Each row comes from the steps of one path. Every step used is in the known rows, and no mark comes twice. Write the path behind each row, first mark first.
Known rows:
k, r: 20	-25	15	1	-18	33	6	11	29	5	9	9	2	-23	-14	-20	27	12	-5	75	-7	24	31	13
t, n: -17	1	7	-8	7	-12	-20	33	5	-42	2	-33	11	6	15	24	14	13	-10	13	13	-15	3	12
c, v, h, t: -13	-22	-7	-57	-14	23	-12	8	-16	-8	-15	-33	-15	-5	-18	-20	26	19	-44	20	10	-18	4	-4
r, z: -6	42	35	-11	7	23	-6	12	-30	-23	8	24	-11	4	-1	16	20	11	-24	-11	-1	2	-2	-18
e, r, z, c, v, h: -33	1	9	9	-69	27	-92	4	-23	3	-4	-30	-9	-35	-21	-3	60	35	-77	-6	7	-15	23	-3
b, t: -33	38	23	-20	-14	15	5	-37	-18	7	16	-2	11	-38	17	-8	-22	6	43	-13	17	36	1	12
r, t, h, v, c: -11	-22	11	15	-32	-16	-59	8	22	-59	-18	-17	20	4	-29	-14	15	-3	-31	41	-2	-26	43	-46
h, v, c, z: -7	-32	-2	-17	-12	3	-52	4	-16	4	-12	-19	14	33	-15	-31	43	-7	-34	44	-19	-18	50	-25
k, r, t, h, v: 8	-26	7	-14	-16	23	-11	26	31	-53	-18	-4	8	-22	-4	6	-19	18	-35	75	0	4	35	-9
z, c, v, h, t, n: -48	-22	7	-42	-17	13	-44	33	-16	-41	-8	-67	3	-31	-2	15	40	34	-57	25	11	-44	14	-2
t, h, v, c: 1	-30	-10	21	-29	-14	-64	1	18	-54	-18	-29	18	8	-25	-1	7	-7	-20	51	-3	-26	21	-55
k, r, z, c, v, h, t: -25	-21	24	-49	-34	58	-27	13	-24	-9	-5	-24	-16	-48	-26	-15	56	35	-70	48	-3	-20	27	-18
z, c, v: -42	-47	17	-19	-21	24	-17	13	-33	40	-14	-24	8	-47	-15	-8	32	36	-52	3	-13	-35	43	3
k, r, z, c, v: -35	-32	47	-25	-27	56	-18	26	-38	29	-4	-4	2	-56	-23	-9	59	50	-69	35	-17	-20	58	-1
v, c, z: -11	-11	6	7	0	-8	-56	2	-24	12	-8	-5	7	32	-13	-34	65	-12	-26	13	-11	-5	47	-10
c, v, h: -6	-11	-4	-7	-33	8	-48	11	-20	10	-8	-27	-6	21	-20	-13	43	12	-38	-3	9	-2	11	13
h, t, r, z: -32	35	20	-28	28	20	-1	41	-19	-53	-20	8	-27	-25	-8	0	0	28	-50	14	6	1	10	-7
v, c, z, r: -40	1	-3	0	-27	16	-71	-34	-11	16	-4	-22	20	-15	-12	-29	49	22	-51	15	-13	-3	52	-18
e, b, t, r, z, c, v: -61	11	25	-38	-28	38	-32	27	-43	14	-6	-30	6	-62	-4	-16	19	58	-64	-9	1	-19	53	2
v, c: -9	-12	11	27	-27	-21	-48	-7	10	-15	0	-10	14	12	-31	-26	41	-13	-5	13	-5	-18	28	-33
e, r: -1	-4	-29	14	-42	0	-43	-9	41	-9	-4	-13	-5	-33	0	-12	1	24	-25	17	21	8	5	15
b, e, r, t: -13	56	11	5	-38	12	-26	-17	38	-14	0	1	9	-37	-6	-37	8	33	-23	-16	35	27	53	12
b, e, r, z, c: -35	54	15	29	-51	43	-62	-28	-17	-5	9	-13	3	-86	-1	16	21	39	-40	-16	7	-6	24	-40
h, t, r, z, c: -64	17	28	1	-6	28	-31	20	-31	-27	-13	-8	-14	-83	-9	14	10	32	-62	2	-13	-29	22	-27
r, z, c, v, h, t: -35	-6	17	-51	-25	42	-30	8	-39	-12	-9	-29	-17	-37	-19	-5	41	30	-68	9	0	-32	11	-25

Which path is each row?
12	-23	-27	-7	-3	9	-20	10	9	-48	-23	-23	4	-6	9	33	-42	7	-18	48	2	-9	-6	-28 -> t, h, v
-35	27	18	-35	12	26	-26	49	-32	-45	-26	-7	-30	-13	-19	-9	25	37	-73	15	10	-2	20	2 -> c, v, h, t, r, z
-60	-3	34	-37	-25	3	-59	22	14	-48	-3	-41	34	-7	-5	-17	43	37	-69	34	-1	-29	75	0 -> h, v, c, z, r, t, n
-52	2	33	-33	-35	18	-44	-13	9	-4	-6	-6	26	-19	-20	-47	36	29	-71	17	-16	-13	84	-8 -> h, v, c, z, r, t
-32	3	22	2	-48	27	-70	8	-45	7	-2	-24	-7	-18	-21	3	60	24	-65	-14	-4	-20	20	-10 -> r, z, c, v, h
-47	26	36	-18	-26	15	-12	-15	16	-6	3	8	16	-40	-10	-28	12	32	-49	-15	-1	1	54	10 -> z, r, t
-35	14	42	-19	5	-15	-12	45	13	-51	3	-14	15	0	7	3	25	19	-29	-1	14	-14	36	27 -> r, t, n
-9	23	17	30	15	-15	-26	23	3	-52	-20	17	-5	-13	7	17	1	4	-25	-14	20	16	18	10 -> r, t, h
-45	6	15	12	-39	18	-78	28	-38	-5	-17	-30	-12	-28	-25	-2	50	31	-77	-7	0	-15	29	3 -> t, r, z, c, v, h
-35	8	-10	-17	-10	30	-41	-29	-17	26	-4	-16	10	-21	9	-12	23	31	-49	7	-11	10	35	3 -> c, z, r
-29	25	-6	-38	-47	54	-53	-16	-21	-13	-10	-45	-12	-57	-17	-13	36	47	-64	9	24	-11	21	-30 -> b, e, r, z, c, v, h, t
-55	-19	-15	-15	-8	7	-41	37	-7	-24	-38	-45	-20	-53	-22	-20	7	34	-69	24	4	-19	29	11 -> z, c, v, h, t, r
-62	-25	29	-43	-2	39	-16	39	-45	5	-27	-20	-10	-65	-21	-9	32	56	-85	14	-9	-36	49	-2 -> h, t, r, z, c, v
-30	6	-26	-7	7	-6	-30	31	13	-47	-32	-31	-25	-23	-14	-18	-10	13	-40	23	14	2	5	12 -> v, h, t, r
-44	19	23	23	-50	30	-61	-9	-13	-9	7	-3	-5	-83	-3	18	27	34	-57	-8	-6	-23	17	-26 -> e, r, z, c
-49	36	8	-11	-58	27	-81	14	-36	-4	0	-46	-2	-36	-10	-15	32	37	-61	-19	12	-5	31	0 -> e, b, t, r, z, c, v, h
-21	-9	-5	-26	-9	23	-37	6	4	-39	-25	-16	11	-19	8	8	-19	27	-61	39	-3	-3	40	-12 -> c, z, r, t, h, v
-7	14	-11	9	-26	8	-88	-8	5	-25	-22	-25	16	5	-10	-34	40	14	-45	33	15	10	74	-24 -> b, e, r, t, h, v, c, z
-33	-28	-2	-45	-28	30	-27	1	-23	-1	-13	-41	-11	-37	-19	-13	31	24	-56	15	1	-33	11	-15 -> z, c, v, h, t
-3	-27	-10	4	-2	-3	-69	9	-18	-18	-23	-20	9	29	-8	-13	39	-7	-38	43	-10	-10	43	-28 -> t, h, v, c, z
